What can hang from each mark
q_78: q_330 q_466
q_466: q_78 q_401 q_608
q_937: q_78 q_608
q_330: q_401 q_608
q_249: q_78 q_401 q_608
q_554: q_78 q_608
q_608: q_330 q_466 q_554
q_401: q_249 q_554

Each row was made from one small tree. Brackets hold a mark, then the marks that hang from it, in the order of their numbers. Every link used is in the known rows. Write each row's tree.
Known rows
{q_78 q_330 {q_466 q_401}}: [-12.0 -16.4 -23.3 -21.2   5.7   8.5  11.8 -31.9  21.3   2.3  27.3   6.2
  15.8  -7.6   2.3   2.1   8.1   9.8  11.5 -16.2  15.9   5.6  -0.2  20.1]
{q_249 q_401 q_608}: [ -9.3 -16.0 -19.6  31.9  20.1 -10.5  -3.7  -0.7  -6.1   2.1   8.1 -13.7
  -6.9 -27.5   5.9   5.7  33.6  17.8 -12.4   4.6  -4.6   5.0 -19.4 -16.1]
{q_78 {q_330 {q_401 q_249} {q_608 q_554}} q_466}: [  8.3  29.7 -22.1  -8.9 -38.1  -2.8  -1.7 -12.0   7.3 -26.6  21.2  19.7
 -25.0  -5.8   8.1   5.7   1.6 -11.9   0.5   8.2   3.3  -8.3  15.5  -2.9]
{q_330 q_401 {q_608 q_554}}: [ -0.7  -5.8  -7.3  -0.8 -18.5  -9.4   1.2   6.2 -17.5 -24.2  18.8  -6.4
 -20.8  11.3  19.1 -20.5  24.6  -1.3 -11.1   4.1  26.4  -6.0   9.5 -39.3]
{q_937 q_78 {q_608 {q_330 {q_401 q_249}} q_466 q_554}}: [ -6.1  22.9   9.9   5.0   5.9  -8.5   1.4 -24.1  -4.3 -19.0   9.6  10.4
 -30.4  13.1  13.1  37.2   7.8 -12.9  -7.6  20.0 -10.2 -63.9  25.8  24.0]
{q_554 q_608}: [ -1.8 -20.5  11.0   6.8   8.0   1.2   2.7  -5.9  -5.4  13.0   2.4  -7.7
  -9.7 -16.4  27.3 -13.6  18.8  15.1  -6.7  -5.0   1.7   5.7  -9.9  19.5]
{q_554 q_78 {q_608 {q_330 q_401} q_466}}: [-40.1   2.3   4.7 -33.3 -25.7  -6.5   4.8 -27.9 -27.8  21.7  21.5 -25.3
  -5.2   5.7   8.9   7.5 -14.3   9.1  16.2   2.3 -16.1 -12.9 -15.5  13.7]
{q_330 {q_401 q_249} {q_608 {q_466 q_78} q_554}}: [ 15.4   0.0  -8.5 -12.1  -3.7  -9.9  -6.7  11.8  -7.7 -11.8  28.2   5.3
 -39.0  -8.2  -2.9  -6.4  11.8 -23.5  12.0   9.6  15.4 -23.2  -4.3 -22.3]
{q_330 {q_401 {q_249 {q_608 q_466}} q_554}}: [ 26.2  18.2 -19.8  25.1   3.5   7.1 -33.6 -18.4  -3.4  -8.6 -10.0  -6.1
 -24.3  -7.3   3.7   1.7   9.6 -11.9  -1.3 -13.1  -7.9 -16.4 -20.6 -23.3]
{q_466 {q_78 {q_330 q_608}} {q_401 q_249}}: [ 39.8 -19.6 -31.8   2.2   2.9  12.6   4.3  -1.4  30.3   4.6  21.0  25.2
 -24.5 -30.5 -10.1 -10.8  16.7   8.1  -2.4  17.7  -2.7   5.1 -12.1  17.6]
{q_249 q_78 {q_608 {q_466 q_401}}}: [-18.4 -33.2  -7.0   9.4  37.9 -21.4 -12.3  -2.3  -6.6  12.8  38.2 -14.8
 -12.4 -17.1  -5.5  15.5  29.7  -8.9  -8.3   2.9 -10.9  -1.8  -2.3   8.9]
{q_78 {q_330 q_608} q_466}: [ -9.4   7.9  -6.8  -5.8 -16.9 -20.9   2.0 -17.7   9.9 -16.4  26.7  12.5
   1.8 -15.1  11.7   7.0   6.1 -12.2  22.1   3.5  -3.6  17.7   0.6  20.7]
{q_401 q_554}: [ 16.9 -13.6   3.2  20.0   7.6  -4.3 -10.7 -29.3  22.3 -13.2 -23.1  -7.3
  11.2  11.2  11.7  -9.4  23.6  -0.3   5.0 -11.7  17.8  -1.0 -12.9  -1.4]
{q_554 {q_78 q_330} q_608}: [-17.1   2.8  11.4 -15.6 -20.7  -2.1   5.0  -9.8   9.7  18.6  16.7   9.7
  -6.9 -11.2  15.4   8.7   2.1  26.4  -7.5   8.5 -18.3   8.5 -10.7  53.7]
{q_466 {q_401 q_249} q_608}: [ 30.6 -45.9 -15.0   6.2  36.9   4.1   1.0 -21.0   4.1   7.5  -6.1  13.1
 -32.4  -7.3  10.6 -10.7  27.2  26.4 -13.7  11.0  13.3   1.6 -15.3   9.3]
{q_330 {q_401 q_249} {q_608 q_466 {q_554 q_78}}}: [ -2.3  19.6  -5.3 -20.1 -22.2 -18.8   3.3  -5.8 -12.4  -0.1  21.8   4.1
 -41.0   5.1   7.3   4.8  14.6  -9.3   1.3  11.6  10.7  -9.9  -7.4 -22.7]
{q_401 {q_249 {q_78 q_330 q_466} q_608}}: [  6.2  12.4 -10.6  32.4  -6.7 -15.4 -21.7 -22.1  18.7  -8.3   7.1  21.5
 -19.8 -27.5  -5.5  27.6   7.7 -14.1 -19.2  19.8 -38.9  -1.3   3.3  48.9]
{q_608 q_330}: [-12.9 -26.5  -9.5   7.1   1.2  -9.1  -4.7 -51.4  -4.5 -16.9 -12.5 -15.5
  23.9  12.2   6.3  -4.1   2.5   8.1  13.0   2.1   7.7 -14.3  -5.9   5.5]
{q_554 {q_78 {q_330 q_401}}}: [-29.3   8.3 -17.8 -13.4 -28.3  -0.3  -5.3 -25.9   5.2   4.3  21.1  -0.7
  12.3  18.2   1.3  -5.0  -3.5  19.6  -6.3   2.6   0.1  -2.7 -17.1  15.1]
{q_937 {q_608 {q_330 {q_401 q_249}} q_466 q_554}}: [-12.4   9.0  -2.6 -10.1   9.0   3.9  -9.3 -20.1 -18.4 -18.6 -10.9  -1.7
 -23.2  20.3  10.2  11.9   4.2 -11.2   4.6  14.3   5.9 -54.6  22.6   1.2]
{q_330 q_401}: [-14.2 -12.1 -20.0   9.0  -2.6   7.2  -9.2 -22.9 -12.9  -0.5   8.8 -21.5
   8.1  15.7  12.9 -30.6  10.2   9.0  -7.4 -11.3  20.0  -7.7 -14.9 -24.5]
{q_330 {q_401 {q_554 q_78}}}: [ -4.6   8.0  -4.0   3.3 -27.7   3.0  -4.7 -27.2   7.8   0.3  -9.4 -14.6
   3.7  28.8   5.4 -14.7  11.5   7.0  -9.0  -7.7  10.6   0.4 -20.7 -13.5]
{q_466 {q_78 q_330} {q_401 q_249 q_554} q_608}: [ 60.7 -35.9 -14.9   1.0  22.4  12.9 -15.6  -4.5  41.9 -14.3  -2.0  34.2
 -26.7 -11.5 -16.2   3.1  10.2  13.1   1.9  20.0  -2.2 -14.4 -11.5  36.5]
{q_249 {q_78 q_330}}: [-20.8 -12.9 -15.1  16.3   0.2 -20.0 -18.8 -23.1  21.2  -5.8  24.0  -4.8
  18.3   7.8  -4.7   1.1   8.4  -1.6  -9.2  20.0 -11.5 -12.1   7.2  32.9]

Write each row's tree
[-24.8   0.8  -1.8 -11.6  23.1   3.5 -17.4  13.0  -5.0  -0.7  29.8   0.4
  -7.3   3.4   0.2  -3.0  -1.4 -17.7  17.0   6.2  -4.4 -31.5  -0.9  28.1] -> {q_937 {q_608 {q_466 {q_78 {q_330 q_401}}}}}
[ 26.9   8.1  -0.8  23.5  -9.8 -21.0 -25.3 -32.3  42.1 -19.6 -12.7  21.2
 -16.4   1.0  -7.8  24.4   4.5 -19.4  -2.2  30.5 -26.5  -9.1   5.3  48.2] -> {q_401 {q_249 {q_78 q_330 {q_466 q_608}}} q_554}
[  9.0  -6.6  15.9  -1.5  15.6  -5.0 -10.7 -10.4   8.4   7.3  -2.2 -12.9
  -7.1 -10.4  18.7   3.0  16.4  -7.4  20.7 -15.9   3.5  -6.2 -12.2   9.7] -> {q_401 {q_554 {q_608 q_466}}}
[ -3.6 -47.3   4.4 -17.6  28.2  -8.2  15.5 -19.1  -3.0   0.7  14.7   3.8
 -11.0  -0.1  11.6  -2.6  21.7   8.8   7.4  -6.0  22.6  15.2  -7.2  16.4] -> {q_78 {q_466 q_401 q_608}}
[ 11.9  -2.7 -23.3 -13.2  10.1  -9.9  -9.8 -11.9  18.7  -7.3  30.1   0.7
  -1.3 -11.1   3.5   5.9  15.7  -5.7  27.8  -3.0   4.7   0.7  -3.0  -8.1] -> {q_78 {q_330 {q_608 {q_466 {q_401 q_554}}}}}
[-10.0  25.6 -15.0  13.1 -43.9 -21.1 -14.2 -13.3  17.3 -18.4  28.5  -9.1
  -1.7   7.4  -4.9   3.4   3.0 -30.0   0.1  21.4 -22.5   4.6  14.7   4.7] -> {q_249 {q_78 {q_330 {q_401 q_554} q_608} q_466}}
[-33.7 -22.6  -0.8   3.1 -15.0 -29.7 -10.1 -33.1 -15.1 -18.1  18.1 -18.8
   0.6  21.5  -4.4   4.8  -6.3 -16.0   1.2  29.6 -14.3 -10.8   8.9  19.4] -> {q_249 {q_78 {q_466 {q_608 {q_330 q_401}}}}}
[ 33.1 -26.8  -6.0  11.9  -6.6   0.5 -25.8 -21.7   1.7 -33.6 -18.9   5.4
 -16.9  13.1 -13.5  -5.2 -10.6  -3.5   9.7  28.0  -9.1 -29.3 -13.7  14.3] -> {q_466 q_78 {q_608 {q_330 {q_401 q_249 q_554}}}}
[  0.8  -3.1 -21.4  12.0 -24.2   6.8 -17.2 -48.9  -2.4 -25.2 -19.9 -27.6
  19.9  29.0   1.6 -12.7  -4.6   1.8   9.1  -2.4   6.6 -23.4  -4.8 -25.1] -> {q_608 {q_330 {q_401 q_554}}}
[-29.3  -9.5   7.9  -4.1  29.3 -12.3  -6.9 -27.4 -17.4  -6.0  -5.6 -11.6
   1.3  11.1  12.6  11.5   5.6 -11.8  23.7  11.0  -3.2 -27.7   5.8  23.2] -> {q_937 {q_608 q_330 q_466}}
[-11.6   0.1 -16.1  -9.9  10.4 -25.6 -14.5 -11.8   0.7 -10.9  39.0   2.7
   3.0 -13.3   9.0   5.8   5.8 -10.9  32.5   3.1  -1.5  -2.9  -6.3   6.2] -> {q_78 {q_330 {q_608 q_466}}}
[-11.9  19.3  -3.6 -27.4 -35.8  -1.6   6.9 -27.3  18.6 -11.8  10.6  23.7
 -11.7  14.0  -0.7  18.4   1.0   6.9  -9.1   0.9  12.1 -15.8   6.4  25.0] -> {q_608 {q_554 {q_78 {q_330 {q_401 q_249}} q_466}}}
[-30.9 -20.0  22.6 -40.3  16.7 -28.9   8.7 -17.8   2.9  -0.6  21.7   2.9
   1.4  17.2   4.2  21.3  19.5   0.0  17.8 -10.8  32.9 -18.0  -4.5  18.1] -> {q_608 q_466 {q_554 q_78}}
[  6.8 -66.2  -1.6 -24.1  26.4  -5.9   6.8 -22.1  -8.0 -31.2   2.0   5.9
 -10.8  18.5   6.2   6.9  19.7  27.9   0.5  13.7  30.7 -24.2  19.8   3.8] -> {q_466 q_401 {q_608 q_330 q_554}}
[ 11.2 -16.5 -16.8  -3.7  11.5   9.8  21.8 -41.2  17.8  18.6  -3.5   3.5
 -10.7 -12.2   6.9  -6.8  22.4   7.6  -1.6 -13.5  18.5  12.9 -13.4   7.6] -> {q_78 {q_466 {q_401 q_249}}}
[ 30.2  14.2 -17.7  37.8 -11.8  -7.2 -28.6 -36.6  49.7  -9.8 -18.5   9.1
  -2.8   3.0  -9.2   9.8  10.8  -9.9 -13.4  24.0 -21.3 -15.8   0.8  27.6] -> {q_401 {q_249 {q_78 q_330}} q_554}
[ -3.5  -2.8  -6.7  33.9  -8.3 -13.3   0.7  -0.3  26.0  19.1   3.0 -31.4
  -7.2 -11.7   0.6   2.6  32.1   3.7 -19.2  30.3 -20.2  -0.8  -2.8  -3.6] -> {q_249 q_78 {q_401 {q_554 q_608}}}
[ 12.4  49.6  -4.3  21.1   6.4   1.4 -18.5 -15.5  22.5  -4.5  16.6  18.0
 -25.1  -0.6  12.4  31.4   4.4 -16.4  -5.0  12.7 -30.9 -45.2   5.4  35.2] -> {q_937 {q_78 {q_330 {q_401 q_249 q_554}}} {q_608 q_466}}
[ 15.4 -74.3   2.7 -11.8  43.0  -1.9   4.9   6.6   3.9  -0.8  20.1   9.4
 -16.3  -4.3  -4.4 -16.5  22.9  17.1   1.2   9.3  21.1   1.0 -16.3  23.9] -> {q_466 q_78 q_401 q_608}
[-22.7  14.8   6.0 -20.5 -34.5 -26.9  14.3 -22.9  13.3  -1.5  25.0  17.4
  -2.3  -5.5   6.8  17.8   4.4  -1.8  14.0  10.9  -9.2  28.3 -10.6  38.9] -> {q_554 {q_78 {q_330 q_608} q_466}}
[  9.7  -5.4 -13.9  18.0  19.9 -11.0 -24.7 -40.9 -11.5 -10.0 -10.2   2.3
 -15.1 -22.2   1.3  22.8   3.7  -5.0  13.4   2.5 -18.0 -19.2 -14.8  13.2] -> {q_401 {q_249 {q_608 q_330 q_466}}}
[ -5.9  -6.1  14.2   2.6   9.3 -30.1   0.8 -25.0  19.6 -21.4  40.1  28.8
  -1.9  -9.0  11.8  34.8   4.2  -1.4   7.7   8.3 -14.3 -10.7   0.9  65.4] -> {q_937 {q_78 q_330 {q_466 q_608}}}
[-13.7  17.2   6.7   7.6 -26.8   5.9  -3.2 -28.0  -6.3 -11.3 -31.3  -9.7
  -8.3  34.2  10.8   1.1   4.8   2.8  -9.3  20.7 -12.4 -16.4   4.4  12.6] -> {q_937 {q_608 {q_330 {q_401 {q_554 q_78}}}}}
